Each row comes from the steps of one walk. Every step used is in the known rows, and no mark comes twice. Write the walk behind each row, first mark first.
Known rows:
Z/U: [-3.262  0.305  0.057  2.901  1.626  3.616 -0.500  1.172 -0.475  0.021
  0.735 -0.257 -0.812 -0.190  1.991 -0.512  0.624 -0.856  2.537 -1.607
  0.647 -1.520]
R/Z/G: [-1.648  2.107 -0.039  0.488  2.970  2.056 -0.896  1.507 -0.401 -1.023
  0.064 -2.427  0.001 -1.220  1.270  3.452 -0.089 -2.238  2.754 -1.086
  0.250  0.442]
H/C/U: [-1.306  1.920  0.434  7.077  3.285  0.768 -1.666  0.471  0.300  1.356
  0.135  1.360 -0.384 -0.538 -0.591 -3.040  1.054 -0.757  0.076 -1.470
 -0.278 -1.405]
G/Z/R/C: [ 0.618  2.088  0.027  1.182 -1.232 -1.603 -0.663  1.534 -0.861  0.464
  0.628 -1.168  1.551 -2.917 -1.737  4.109 -0.774 -0.836  2.231 -2.138
  0.027 -0.231]
U/C: [-2.207  0.206 -0.286  2.651  2.736  3.435 -2.190 -2.060  0.225 -0.056
  3.065 -0.460 -1.885  0.864  2.496  2.799  1.229 -0.541  1.668 -2.248
  0.596  0.112]
T/C/U/Z: [-1.251  0.626 -0.336  3.975  3.227  2.295 -0.873  0.306 -1.082 -1.824
  0.377 -0.190 -2.854 -1.852 -0.789 -3.349  1.243  0.139  0.934 -2.683
  0.344 -0.605]
H/C/U/Z: [ 0.016 -0.041 -0.755  6.219  3.009  0.186 -1.664  0.079 -0.511  1.264
  0.481  0.843 -1.881 -0.030 -1.283 -5.239  1.861 -0.332 -0.301 -1.220
 -0.809 -0.544]
H/Z/G/C: [-0.244  0.506 -0.008  0.479  0.542 -0.464 -1.634  3.387 -0.190  1.478
  0.923  0.841  3.682  0.137  1.975 -0.723  0.056 -1.060 -0.154 -0.938
 -2.162 -1.917]
H/Z: [-0.974  1.662  0.526  4.055  0.359  4.006 -1.001 -0.408 -0.087 -0.448
  0.707  0.600  1.754 -0.842  2.130  2.614  1.518 -0.840  0.498 -1.527
 -0.208 -1.419]
R/C/H: [-0.074  1.344  0.421  2.079  0.910  0.208 -0.927 -2.228  0.323 -0.602
  1.367 -3.281  0.541 -3.687 -1.804  2.401  0.800  1.486  1.011 -3.794
  0.894  1.315]
U/C/T: [-0.809  0.418  0.621  2.188  3.971  1.566 -1.723 -1.721 -0.254  0.148
  1.669 -0.890 -0.891  1.605  1.147  2.260  2.467 -0.729  2.662 -3.392
 -0.591  1.201]
U/Z/H: [-2.839 -1.726 -0.896  0.995  1.805  3.043 -0.414 -1.678 -1.525  0.569
  1.604 -1.536 -1.126 -0.657  2.519  0.722  2.263 -0.197  0.609 -2.482
 -0.616 -0.497]
R/Z/H: [-2.087  1.796  0.374  2.092  3.740  2.711  0.595  0.142  0.095 -0.330
  0.476 -2.149  1.004 -1.985  2.633  6.374  1.025 -1.996  1.719 -2.123
  0.309 -0.624]
U/Z/G/C: [-0.807 -1.815 -1.451 -1.597  1.366 -0.732 -2.316  1.603 -1.385  1.218
  2.291 -1.299 -0.706  0.369  0.845 -2.814  0.261 -0.009  1.101 -1.377
 -1.357 -0.341]
T/C/H/Z/R: [-0.852  1.399  1.288  1.722 -0.020  1.640  0.725  2.036 -0.132 -1.688
 -1.018  1.022  3.200 -3.464  0.656  5.067  1.056  0.138 -0.690 -3.387
 -2.241 -0.288]
Z/G/C: [-1.847  0.102 -0.221 -0.314  1.392 -0.040 -2.334  2.181 -0.588  1.156
  1.884 -0.766  0.988 -0.100  1.519 -0.756 -0.675 -0.195  1.500 -1.554
 -0.744 -1.162]
Z/R: [-2.839  1.469 -0.240  2.809 -1.086  4.473 -1.507 -0.393 -0.945 -0.054
  0.040  0.318  0.483 -1.614  1.390  6.195  0.457 -0.427  1.964 -2.180
 -0.174 -1.405]
G/Z/H: [-2.602  0.123  0.418  0.920  3.219 -0.432  0.096  1.247 -0.528  1.203
  1.672 -1.483 -0.083 -1.385  2.207  1.432  0.736 -1.534  1.111 -1.467
 -0.373 -0.518]
T/C/H: [-2.048  0.883  1.153  1.802  3.043  2.215 -0.111 -0.146  0.107 -2.669
  1.236 -2.114 -1.088 -3.491  0.146  1.554  0.793  1.523  1.114 -4.005
  0.408  1.083]
T/C/H/Z/U: [-1.344  0.323  1.352  1.634  2.751  0.782  1.758  3.840  0.298 -1.528
 -0.351  0.342  1.852 -2.086  1.276 -1.154  1.391 -0.425 -0.070 -2.700
 -1.499 -0.285]
U/Z/R: [-2.260 -0.407 -1.432  1.644 -1.292  3.888 -1.668 -1.230 -1.817  0.139
  0.501  0.069 -1.425 -1.160  0.780  3.836  1.285 -0.022  1.525 -2.147
 -0.752 -0.685]
U/Z: [-1.693 -0.572 -0.993  2.144  1.002  4.016 -1.576 -1.781 -1.270 -0.558
  1.854 -1.654 -2.790 -0.678  1.132  0.343  1.757  0.293  1.818 -1.861
  0.559 -0.020]

Which walk is each row?
[-2.527  0.806  0.660  6.168  3.679 -0.182 -0.442  1.030  0.045  2.732
 -0.068  1.423  1.372 -0.402  0.904 -2.675  1.479 -1.109 -1.200 -1.863
 -1.500 -1.848]  Z/H/C/U
[-2.103  0.201 -0.050  1.009  3.114 -0.640 -0.099  3.591 -0.249  0.453
  1.103 -0.832 -1.765 -0.632  0.966 -2.039  0.068 -1.681  2.820 -0.506
  0.182 -0.958]  G/Z/U
[ 0.709  1.123  0.208 -0.124 -0.074 -4.056 -0.421  1.160  0.132  0.351
  0.629 -2.262  1.375 -4.313 -3.105  4.447 -0.241  0.089  1.211 -2.882
 -0.849  1.206]  G/Z/R/C/H
[ 0.267  2.161 -0.284  1.338  4.751 -2.973 -1.875  3.839  0.694  1.175
 -0.095 -0.518  1.236 -1.393 -0.724  0.611 -0.818 -2.263  1.489 -1.063
 -0.580 -1.547]  R/Z/G/C/U
[ 0.383 -0.555 -1.055  0.249 -1.436 -0.480 -0.899 -1.721 -1.017  0.033
  0.651 -2.440  0.507 -3.544 -2.299  3.789  1.208  1.362  0.745 -3.709
 -0.912  1.297]  U/Z/R/C/H
[ 1.480  0.526 -0.332  1.130 -1.355  0.420 -0.742 -1.476 -2.274  0.223
 -0.872 -1.639  1.728 -1.391 -2.610  2.981  1.914  0.335  2.492 -4.042
 -1.136  0.733]  U/Z/R/C/T
[-1.689 -0.672  0.390  1.515  4.232  0.645 -0.584  0.721 -0.114  0.801
  0.965 -0.051 -0.529  2.737  1.569 -0.266  2.241 -1.387  2.931 -2.608
 -0.973  0.328]  Z/U/C/T
[-0.626 -0.856  0.583 -0.052  5.664 -3.486 -0.117  3.260  0.022  1.290
  1.437 -0.506 -1.340  2.300  0.607 -2.219  1.765 -2.525  3.246 -1.790
 -1.479  0.879]  G/Z/U/C/T
[-1.443  0.690 -0.437  1.420  5.126  1.303 -0.037  2.074  0.791 -0.481
  1.621 -0.557 -1.308  0.965  2.241  3.312  0.842 -3.025  2.848 -1.174
  0.345 -0.148]  R/Z/U/C
[ 0.310  0.437 -1.369  1.407 -2.656  2.086 -1.124 -1.355 -1.879  0.023
  0.508 -1.133  0.778 -2.088 -1.319  3.444  0.642  0.193  1.516 -2.950
 -0.170 -0.322]  U/Z/R/C
[-2.587  0.319  0.697  3.985  2.413  1.632  0.003  0.401 -0.535  1.665
  1.089  0.019  1.731  0.040  2.526 -0.529  1.421 -0.456 -0.064 -1.979
 -1.125 -0.697]  Z/H/C
[-1.269 -0.620 -0.837  3.544  2.817 -1.467 -1.908  2.357 -1.166  1.812
 -0.245  0.441 -1.266  0.683 -0.566 -7.559  1.350 -0.920 -0.343 -0.658
 -2.158 -0.384]  H/C/U/Z/G
[-1.532 -1.778 -0.402  2.778  2.307  1.007 -0.027 -0.222 -1.285  1.866
  1.508 -0.543  0.015  0.595  2.168 -3.010  2.348 -0.259 -0.663 -1.832
 -1.835  0.026]  U/Z/H/C
[ 2.284  2.722  1.331  2.736 -2.160  0.476  0.014  0.287 -1.071  0.451
 -2.236  0.467  6.170 -1.471 -1.419  5.331  1.824 -0.807  1.244 -3.653
 -1.733 -0.599]  H/Z/R/C/T
[-2.274 -0.171 -0.566  1.455  3.066  0.886 -0.885  2.128 -1.658 -0.991
 -0.464 -0.550 -2.072 -1.247 -0.323 -5.432  0.525 -0.807  0.743 -2.044
 -0.999 -0.237]  T/C/U/Z/G
[-1.666  0.238 -1.482  3.725  0.352  1.707 -2.064 -0.769 -1.246  0.773
 -0.666  1.268 -1.496 -1.658 -0.859  1.921  1.368 -0.871  0.585 -1.920
 -0.970 -1.806]  C/U/Z/R
[-2.061 -0.665  0.040  1.693  3.857  0.982 -1.844 -2.272  1.168 -0.047
  3.141 -1.545 -1.912 -0.503  1.108  3.486  1.798  0.226  0.717 -2.996
 -0.198  1.656]  U/C/H
[ 0.694  2.653  0.331  3.032 -3.324  1.934 -0.262  0.188 -0.742  0.202
 -0.679  0.941  5.061 -2.287 -0.074  5.620  0.533 -0.607  0.711 -2.497
 -0.910 -1.825]  H/Z/R/C
[ 1.182  0.497  1.069 -0.087  1.710 -2.350 -1.105  3.425 -0.624  1.889
 -0.535  0.293  4.795  0.933  0.775 -1.393  1.358 -0.959  0.687 -2.094
 -3.194 -0.983]  H/Z/G/C/T
[-0.212 -0.540  0.270  2.144  3.032  0.433 -1.128 -0.822  1.225  0.168
  2.317  0.057  0.716 -0.057  1.843  3.423  2.535 -0.654 -0.924 -2.387
 -1.730  0.726]  U/C/H/Z
[ 0.021 -0.373  0.844  2.403  3.591  0.135  0.042  2.232  0.126  0.973
  0.081  1.578  2.328  2.994  2.216 -0.569  3.018 -2.432  1.363 -2.141
 -2.355 -0.534]  H/Z/U/C/T
[-0.123  2.913  0.171  5.483  1.024  0.872 -1.503 -0.969  0.039  0.173
 -0.031 -0.824  0.627 -2.575 -2.262  0.155  0.237 -0.277  1.426 -2.976
  1.488 -1.328]  R/C/U
[-1.538 -0.017 -1.111  4.486  2.422  2.042 -2.101 -1.534 -0.774  0.262
  0.642 -0.355 -2.887 -1.206 -0.554 -1.558  1.880 -0.406  0.835 -1.775
  0.250 -1.018]  C/U/Z
[-0.425 -1.479  0.530  2.487  3.288 -0.752  0.391 -0.078 -1.746  1.922
  0.045 -0.923  1.224  1.265  0.777 -3.241  3.602 -0.057  0.369 -3.086
 -2.839  1.030]  U/Z/H/C/T
[ 0.812  0.595  0.540  2.018  0.339 -1.310  0.931  1.946  0.570  0.192
 -0.217 -0.845  3.702 -2.074 -0.720 -0.279  1.309 -0.617 -0.009 -2.643
 -1.059 -0.229]  R/C/H/Z/U
[-0.245  1.254  1.583  2.225  2.127  1.727  0.550  1.343  0.317 -2.416
  0.433 -0.536  1.739 -3.051  0.852  1.837  1.609  0.354 -0.526 -3.193
 -0.889  0.379]  T/C/H/Z
[-1.206  0.037  0.815  2.367  3.680 -2.467  0.494  2.650 -0.251  2.251
  1.412 -0.413  1.067 -0.274  1.510 -2.325  0.769 -1.453 -0.114 -1.019
 -1.711 -0.155]  G/Z/H/C
[ 0.849  0.899 -1.073  4.378  1.049  0.484 -1.655 -2.022 -0.776  0.291
  0.542 -1.475 -1.025 -2.089 -2.672 -2.091  1.243  0.121  0.787 -2.568
  0.889 -0.526]  R/C/U/Z
[-1.433  1.751 -0.055  2.220  3.560  2.462  0.369  2.182  0.283 -0.910
  0.086 -1.226 -0.521 -0.938  1.357  2.706  0.425 -2.532  3.254 -1.143
  0.995 -0.825]  R/Z/U
[-1.548 -0.500 -0.182  2.408  2.435  1.713 -0.216  2.151  0.466  0.887
  1.397  1.894  1.260  2.285  3.425 -0.016  1.760 -2.506  0.572 -0.925
 -1.354 -1.684]  H/Z/U/C
